Every row comes from one small tree of marks. Brackets hold a mark, then the marks that hang from it, in the order of their numbers. Every link used is in the known rows. Which tree was each row made from?
Known rows:
[k_977 [k_846 k_614 [k_637 k_729]]]: [ 0.34 -0.44 -2.19  0.12 -1.07 -1.91 -3.12  1.08  0.58  0.05  0.52  0.30
  0.11 -4.29  1.90  0.92 -0.20  0.42  1.22  2.10 -0.70]
[k_852 [k_902 [k_846 k_614]]]: [ 0.23 -1.74 -0.43 -1.56 -0.46 -0.73 -0.13  1.43  1.80 -1.03  0.58  0.66
  1.91 -1.93  0.32 -1.25 -0.30 -0.82  2.63 -0.99  0.65]
[k_977 [k_846 [k_614 [k_852 k_902]] [k_637 k_331 k_729] k_979]]: [-0.04 -0.80 -2.84  0.31 -1.67 -3.03 -2.72  1.05 -0.72  0.50  0.68  1.11
  0.88 -5.34  3.57  1.96 -0.08  0.82  2.82  2.50  0.22]
[k_846 k_637 k_979]: [-1.09 -0.71 -1.89  1.68  0.56 -1.54 -1.28 -0.33 -1.94 -0.16 -1.28  0.73
  1.88 -2.18  0.69  2.12  0.27  0.75  0.83  0.43 -0.39]
[k_729 [k_637 k_331 k_371 [k_846 [k_614 k_852] k_979]]]: [-0.88 -0.45 -0.81  0.66 -1.74 -1.43 -0.21  0.87 -0.85  1.51 -0.02  1.05
  2.39 -2.39  4.28  1.36  0.68 -1.98  3.56  4.15 -0.07]
[k_852 [k_902 [k_846 k_637 k_979]]]: [-0.46 -1.65 -0.94 -0.51 -0.18 -1.04  0.01  1.15  1.02 -0.98 -0.10  0.75
  2.82 -1.93 -0.33  0.20 -0.15 -0.91  2.78 -1.33  0.47]
[k_846 [k_614 [k_852 k_902]] [k_637 k_331 k_729] k_979]: [-0.60 -1.66 -3.00  0.25 -0.44 -3.13 -1.31 -0.16 -3.31  1.21  0.16  1.21
  1.45 -5.18  5.26  3.19  0.17  1.15  4.22  4.25  1.32]
[k_729 k_637]: [-1.12  0.27  0.59  0.87  0.82 -0.21  0.40 -0.14 -0.64  1.32 -1.12  0.04
  1.79 -0.61  0.52 -0.80  1.15 -1.48  0.60  0.52 -1.94]
[k_902 [k_846 k_614 [k_637 k_331 k_729] k_979] k_852]: [-2.39 -0.76 -4.49 -0.43 -2.75 -0.42 -2.78  0.27 -2.57  2.44  0.48  3.10
  6.61 -3.83  3.17  3.03  0.57 -0.60  3.70  2.10  1.91]
[k_331 [k_637 k_371 k_729 [k_846 [k_614 [k_852 k_902]] k_979]]]: [ 1.50 -1.54 -0.98 -0.69 -1.50 -1.42  0.75  1.03  0.45  0.46  0.01 -0.54
  0.60 -2.51  3.91  1.55  0.17 -1.78  4.50  3.58  1.35]
[k_810 [k_371 k_637]]: [-1.70  0.27 -1.06  0.80  1.52 -0.39 -0.68 -2.29 -1.11  0.10 -0.42 -0.04
  2.35 -1.65  1.50  0.43  0.90 -0.76 -0.21  2.59 -0.50]
[k_979 [k_846 [k_614 k_852] [k_637 k_331 k_371 k_729]]]: [ 0.60 -1.54 -2.24 -0.26 -2.40 -2.32 -0.55  1.09 -0.86 -0.34  1.58  0.43
  0.12 -2.85  4.69  2.52 -0.54 -0.14  2.96  4.64  0.47]
[k_371 [k_637 k_331 k_729 [k_846 k_614 k_979]]]: [ 0.34 -0.10 -1.96  1.60 -1.07 -1.33 -1.31 -0.53 -1.17  0.06  0.56 -0.20
  1.88 -2.09  2.62  1.98 -0.47 -0.44  4.17  3.49  0.74]
[k_810 [k_371 [k_637 k_331 k_729 [k_846 k_614 k_979]]]]: [-0.98 -0.13 -2.22  0.56 -0.15 -1.21 -0.88 -2.06 -1.03  0.57  0.17  0.43
  2.25 -2.62  3.61  1.88  0.58 -1.06  2.19  5.07  0.88]
[k_977 [k_846 k_614 [k_637 k_331 k_371 k_729] k_979]]: [ 0.21 -0.26 -3.10  0.29 -2.20 -2.83 -3.10  1.62  0.01  0.07  0.51  1.34
  1.54 -4.96  3.37  2.11 -0.05  0.23  2.66  3.66  0.01]
[k_614 [k_852 [k_902 [k_846 [k_637 k_331 k_371 k_729] k_979]]]]: [-1.03 -1.07 -0.96 -0.39 -0.41 -0.82  0.63  0.57 -1.30  1.03  1.27  0.26
  1.45 -2.25  3.20  2.14 -0.19 -0.41  3.34  1.77  2.01]
[k_614 [k_852 [k_902 [k_846 k_979]]]]: [-1.00 -1.28 -0.37 -0.19  0.39 -0.37  0.51  0.20 -0.98  0.43  0.88  0.18
  0.86 -1.63  2.05  0.60 -0.22  0.27  1.72 -0.44  1.58]
[k_979 [k_846 k_614]]: [ 1.27 -1.64 -1.20 -0.36 -1.73 -1.60 -0.63  0.98  0.83 -1.80  0.73  0.59
 -0.59 -1.37  1.95 -0.59 -0.47  0.43  0.51  1.00 -0.45]
[k_902 k_852]: [-1.75  0.01 -1.32 -0.22 -1.11  0.80 -0.07 -0.22 -1.47  1.54  0.10  1.35
  2.12 -0.21  0.52  1.18  0.80 -0.53  0.28  0.20  0.95]
[k_979 [k_846 [k_637 k_371 k_729]]]: [ 0.64 -1.20 -1.51  0.21 -1.49 -1.37  0.45  1.23  0.50 -1.25  0.80 -0.22
 -0.19 -1.06  2.02  2.06 -0.45 -0.87  1.83  2.96 -0.06]
[k_729 [k_637 k_331 k_371 k_846]]: [-0.60  0.16  0.12  0.35 -2.02 -0.59  0.63  1.12  0.47  1.44  0.10  0.44
  2.26 -0.63  2.17  1.24  0.63 -3.10  3.32  3.36 -0.63]

Write each row's tree:
[ 1.12 -0.70 -1.75 -1.34 -3.53 -1.04  0.31  1.41  0.23  1.41  2.55  0.21
 -0.77 -2.11  6.28  3.92 -0.85 -1.72  5.38  7.83  3.64] | [k_637 k_331 k_371 k_729 [k_846 [k_614 k_852]]]
[-2.93 -0.19 -3.72  0.17 -2.81  0.16 -2.15  0.16 -2.28  2.18  0.29  2.97
  7.11 -2.22  1.06  3.03  0.61 -1.04  2.82 -0.03  1.33] | [k_902 [k_846 [k_637 k_331] k_979] k_852]
[-0.74  0.02 -0.40  0.80 -1.88 -0.99  0.48  1.00 -0.02  1.18 -0.32  0.85
  2.65 -1.04  2.55  1.45  0.72 -2.74  3.34  3.35 -0.41] | [k_729 [k_637 k_331 k_371 [k_846 k_979]]]
[-2.39 -0.60 -3.54 -0.83 -3.05  0.16 -3.07  0.41 -1.86  2.32  0.90  2.80
  6.55 -3.20  1.90  2.15  0.42 -0.97  2.89  0.85  1.05] | [k_902 [k_846 k_614 [k_637 k_331]] k_852]
[-0.39 -1.41 -3.08  0.58  0.46 -2.35 -1.88  0.59 -2.03 -0.24 -0.63  0.93
  1.47 -4.77  4.67  2.49  0.17  0.76  2.59  5.19  0.94] | [k_846 k_614 [k_637 k_371 k_729] k_979]
[-1.44  0.36 -1.33  0.60  1.65 -0.27 -0.20 -2.38 -1.16  0.47 -0.21 -0.32
  1.82 -1.73  2.29  0.95  0.89 -0.96  0.50  3.87  0.08] | [k_810 [k_371 [k_637 k_729]]]
[-0.05 -1.77 -1.64 -1.08 -0.92 -1.63 -0.44  1.21  0.76 -0.40  0.36  1.16
  2.93 -3.01  1.31  0.56 -0.17 -0.85  4.14  0.48  0.88] | [k_852 [k_902 [k_846 k_614 [k_637 k_331 k_729] k_979]]]
[-0.73 -0.37  0.36  0.78 -0.34 -0.15  0.55  0.98  0.69  0.65 -0.43 -0.14
  1.29 -0.74  1.89  0.46  0.60 -2.68  1.99  2.68 -0.67] | [k_729 [k_637 k_371 k_846]]
[ 1.21 -0.57  0.06 -0.34 -2.09 -0.41  0.44  1.02  1.37  0.18 -0.15 -0.65
  1.21 -0.45  0.93  0.90  0.17 -2.37  2.76  1.22 -0.09] | [k_331 [k_637 k_371 k_846]]
[-1.06 -1.06 -2.34 -0.50 -0.55 -0.26 -2.26  0.77 -1.16  0.95  1.23  0.60
  3.09 -3.76  3.73  1.80 -0.43 -0.31  2.67  3.02  1.52] | [k_902 [k_846 [k_614 k_852] [k_637 k_371 k_729]]]
[-1.01 -1.00 -0.54  1.09 -0.04 -1.02 -0.22  0.78 -0.68  0.68 -0.55  0.44
  1.47 -2.53  3.97  0.56  0.63 -1.53  2.20  3.46 -0.15] | [k_729 [k_637 k_371 [k_846 [k_614 k_852] k_979]]]
[-0.75 -1.41 -1.67 -0.62 -1.07 -2.34 -1.45  0.89 -1.96  0.64  1.00  0.78
  1.61 -4.47  4.40  2.48 -0.05  0.02  3.59  4.17  0.55] | [k_846 [k_614 [k_852 k_902]] [k_637 k_331 k_371]]
[ 0.92 -0.90 -2.48 -0.71 -3.35 -1.63  0.15  1.33 -0.42  1.13  1.96  0.80
 -0.17 -2.69  6.86  4.21 -0.70 -1.10  5.54  7.76  3.91] | [k_637 k_331 k_371 k_729 [k_846 [k_614 k_852] k_979]]
[ 0.17  0.49 -1.78  0.23 -2.22 -1.59 -2.02  1.00  0.70  0.79  0.95  0.31
  0.68 -2.65  0.81  2.10 -0.14 -0.52  1.97  1.64 -0.65] | [k_977 [k_846 [k_637 k_331 k_729]]]
[ 0.94 -1.78 -2.08 -0.18 -1.52 -1.99 -0.66  1.41  0.30 -1.42  0.81  0.21
 -0.19 -2.60  3.34  1.44 -0.45 -0.24  2.03  3.78 -0.03] | [k_979 [k_846 k_614 [k_637 k_371 k_729]]]
[-0.34 -1.60 -1.19 -0.78 -0.19 -1.00  0.45  1.53  1.16 -0.85  0.22  0.58
  2.59 -2.10  0.71  0.87 -0.17 -1.33  3.56  0.36  1.10] | [k_852 [k_902 [k_846 [k_637 k_371 k_729] k_979]]]
[ 1.06 -1.41 -2.27 -0.46 -2.66 -2.31 -0.66  1.48  0.16 -0.92  1.21  0.58
  0.50 -2.51  3.55  1.98 -0.45 -0.56  2.97  4.31 -0.02] | [k_979 [k_846 k_614 [k_637 k_331 k_371 k_729]]]
[-0.79 -1.06 -3.26  0.72 -0.56 -2.70 -2.02 -0.56 -3.99  1.71  0.12  1.22
  1.58 -4.96  5.53  3.55  0.11  1.53  3.39  4.65  1.23] | [k_846 [k_614 k_852] [k_637 k_331 k_729] k_979]
[ 0.71 -1.77 -1.56  0.50 -1.28 -1.17 -1.35  0.48  0.57 -0.92 -0.04  0.70
 -0.48 -1.96  2.35  0.81 -0.56  0.39  1.48  1.44  1.44] | [k_637 [k_846 k_614 k_979]]
[ 0.57 -0.81 -1.26 -0.88 -3.85 -1.15 -0.68  1.54  0.37  0.54  2.16  0.78
  0.26 -1.98  4.77  2.83 -0.82 -1.29  4.03  5.24  2.42] | [k_637 k_331 k_371 [k_846 [k_614 k_852]]]
[-0.17 -1.93 -0.85 -1.15 -0.24 -1.03 -0.65  1.27  1.31 -0.88  0.36  0.64
  2.44 -2.62  0.25 -0.42 -0.26 -0.84  2.88 -0.73  0.26] | [k_852 [k_902 [k_846 k_614 k_637]]]
